Each row was made from one small tree. The marks that hang from a mark follow it in brackets, in alphabetical order. Every link used is in the known rows. Write each row's tree.
(in the rows, 128 means zero)
Known rows
folor{pato}: [131 133 106 118 109 146 156 114 129 142 105 104 157 136 145 136 127 164
 119 138]
mopela{lorepa{kimev kuban} nuzetuv}: [171 175 133 132  56 117 129 133 100 128 147 147  92 154 135  60  76 169
 107 152]
lorepa{kimev kuban mopela}: [173 118 128 108  81 117 165 118 119 105 138 165 119 105 151  64 111 163
 105 165]
lorepa{mopela}: [140 125 126 115 125 128 152 107 138 104 135 140 155 105 148 116 126 145
 124 147]
pato{kuban{lorepa{kimev mopela}}}: [164  97 132  76 101 130 155 108 165  95 102 127 144  92 150  67  97 174
 133 163]
kuban{lorepa{kimev mopela}}: [172 107 128  84 111 119 166 105 144  90 130 147 131  82 163  65 100 154
 130 156]
folor{pato{kuban{dedot{kori} lorepa}}}: [144 108  81  82 113 142 174 158 184 124 105  93 167 129 136 127 127 198
 133 142]
kuban{lorepa{mopela}}: [152 116 122  83 129 124 167 114 155  90 141 146 152  86 159 100 120 151
 136 146]
dedot{kori kuban}: [126 137 127 137 132 101 161 164 154 126 134 134 159 140 144 130 107 172
 124 135]
folor{pato{kuban{dedot lorepa{mopela}}}}: [158  92  80  67 112 150 163 124 189 108 108 108 155 105 142 102 131 196
 140 159]
pato{kuban{dedot lorepa{mopela{nuzetuv}}}}: [157 122 105  83 109 128 135 127 190  85 138 132 156 106 145  88 104 177
 160 156]
mopela{lorepa{kuban}}: [149 161 124 117  68 131 151 146 114 128 148 142 112 143 123 107 117 167
  97 141]
mopela{lorepa{kimev kuban{dedot}} nuzetuv}: [185 167 109 119  42 114 130 148 112 121 161 151  78 149 127  58  86 178
 114 157]
nuzetuv{dupi}: [130 161 138 123 116 111 167 119 124 134 144 128 173 128 152 129 120 140
 145 132]
kori{dedot{kuban}}: [129 140 115 139 130 114 150 153 157 130 117 152 137 153 156 130 120 169
 133 144]
kori{dedot{kuban{lorepa{kimev mopela{nuzetuv}}}}}: [170 133 117 121 144  93 142 131 167  99 129 178 117 130 187  46  79 173
 153 162]
folor{pato{kuban}}: [124 122 110 111  99 160 146 116 152 147  78  83 171 146 133 138 121 185
 122 144]
kori{dedot{kuban{lorepa{mopela}}}}: [149 117 109 109 154 106 164 145 180  97 131 172 135 119 176  94 119 171
 143 153]
kimev{lorepa{kuban}}: [153 138 121 108  60 137 164 126 123 115 140 146 122 116 134  97 113 179
  93 159]
mopela{lorepa{kuban} nuzetuv{dupi}}: [148 206 135 142  88 103 146 138 106 140 175 149 133 166 143  90  94 156
 132 138]
lorepa{kimev kuban{dedot{kori}} mopela{nuzetuv}}: [181 137 105 129  99  96 157 151 133  98 171 171 120 121 153  54 101 169
 121 164]
mopela{lorepa{kimev kuban{dedot}} nuzetuv{dupi}}: [184 188 119 126  57  93 148 145 105 135 180 151  97 157 138  52  86 170
 136 152]
lorepa{kimev kuban{dedot} mopela}: [186 111 105  94  67 115 167 134 132  99 154 166 104  98 141  62 120 173
 113 170]
pato{kuban{dedot{kori} lorepa{kimev mopela}}}: [174  92 107  77 113 118 168 144 183  89 126 131 144  93 144  71 109 184
 133 162]
dupi{nuzetuv}: [143 164 140 110 102 116 163 119 140 124 136 116 177 132 153 151 115 129
 147 141]
kimev{lorepa{kuban{dedot{kori}} mopela{nuzetuv}}}: [170 144  92 128 100 114 156 145 144  91 183 170 126 117 146  69 109 183
 110 168]

Write each row's tree
[167 129  96  97  46 134 165 143 136 108 157 149 108 111 124  96 123 189
 102 164]
kimev{lorepa{kuban{dedot}}}
[179 169 107 134  68 104 142 168 116 122 169 153  91 156 128  63  88 177
 108 151]
mopela{lorepa{kimev kuban{dedot{kori}}} nuzetuv}
[151 153 124 128 104 117 144 121 129 103 160 168 144 124 154  87 107 156
 127 155]
lorepa{kuban mopela{nuzetuv}}
[169 107 125 102 143  87 176 148 167  95 139 155 135 101 167  60  88 179
 130 153]
dedot{kori kuban{lorepa{kimev mopela}}}
[166  90 108  77 109 146 159 100 163 118  83 105 148 108 155  69 102 190
 126 164]
folor{pato{kuban{lorepa{kimev mopela}}}}
[173 162 104 119  88 102 160 121 135 103 195 171 131 118 155  58 106 175
 137 170]
kimev{lorepa{kuban{dedot} mopela{nuzetuv{dupi}}}}
[172 114 107  85 100 107 180 155 151 101 141 136 129  99 147  90 107 167
 131 144]
kuban{dedot{kori} lorepa{kimev}}
[173 104 127  87 117  98 164 129 163  94 132 154 120  95 165  53  84 177
 136 158]
dedot{kuban{lorepa{kimev mopela}}}
[143 113 106  82 106 128 169 166 186 104 125 115 165 113 130 126 122 184
 139 140]
pato{kuban{dedot{kori} lorepa}}
[161 123  97 113 109 111 180 163 147  98 174 167 139 110 140 105 142 169
 112 154]
lorepa{kuban{dedot{kori}} mopela}
[156 104 113  79  86 149 159 113 155 134  71  90 147 123 146  87  96 192
 127 153]
folor{pato{kuban{lorepa{kimev}}}}
[172 148 139 112 137  68 160 120 156 106 161 162 143 118 185  36  62 166
 173 154]
dedot{kuban{lorepa{kimev mopela{nuzetuv{dupi}}}}}
[185 155 116 118  87  86 162 127 125 111 182 173 126 122 162  44  98 161
 149 165]
lorepa{kimev kuban{dedot} mopela{nuzetuv{dupi}}}
[147 116 118 105 160  93 178 157 180  94 150 154 156 105 164  93 106 176
 135 143]
dedot{kori kuban{lorepa{mopela}}}
[151 125 102  86 117 115 180 164 163 100 154 134 149 103 144 124 126 163
 136 133]
kuban{dedot{kori} lorepa}
[172 143 130 125  86 110 143 113 116 105 148 169 122 120 159  51  89 159
 121 164]
lorepa{kimev kuban mopela{nuzetuv}}
[171 109 115 105 138 100 164 137 168 101 121 174 113 114 179  58 100 174
 137 163]
kori{dedot{kuban{lorepa{kimev mopela}}}}
[161 125 115 108  83 133 164 112 130  98 150 161 124 100 144  78 118 176
  93 169]
kimev{lorepa{kuban mopela}}
[161 148 118 125  88 127 142 108 129  97 160 166 128 115 153  65  96 174
 109 169]
kimev{lorepa{kuban mopela{nuzetuv}}}
[151 125 104  99 135 117 147 148 193  87 144 134 169 113 148  93 106 177
 154 150]
pato{kuban{dedot{kori} lorepa{mopela{nuzetuv}}}}
[149 110 108  67  82 138 158 147 185 105 119 113 151 106 127 120 121 183
 146 145]
pato{kuban{dedot lorepa}}
[158 170 125 134 103 104 159 106 124 111 179 167 146 124 164  60  95 165
 129 165]
kimev{lorepa{kuban mopela{nuzetuv{dupi}}}}
[138 171 136 141 146 100 146 100 130 116 164 146 176 128 170  97 103 135
 160 142]
lorepa{mopela{nuzetuv{dupi}}}
[160 140 134 132 114 116 129  96 124 105 135 146 136 117 162  67  85 146
 135 156]
lorepa{kimev mopela{nuzetuv}}
[185 143 107 103  36 122 152 154 114 122 154 145  75 134 117  70 107 180
 100 156]
mopela{lorepa{kimev kuban{dedot}}}
[132 116  86 114 110 147 158 152 167 140 101  89 170 148 126 142 133 194
 123 143]
folor{pato{kuban{dedot{kori}}}}
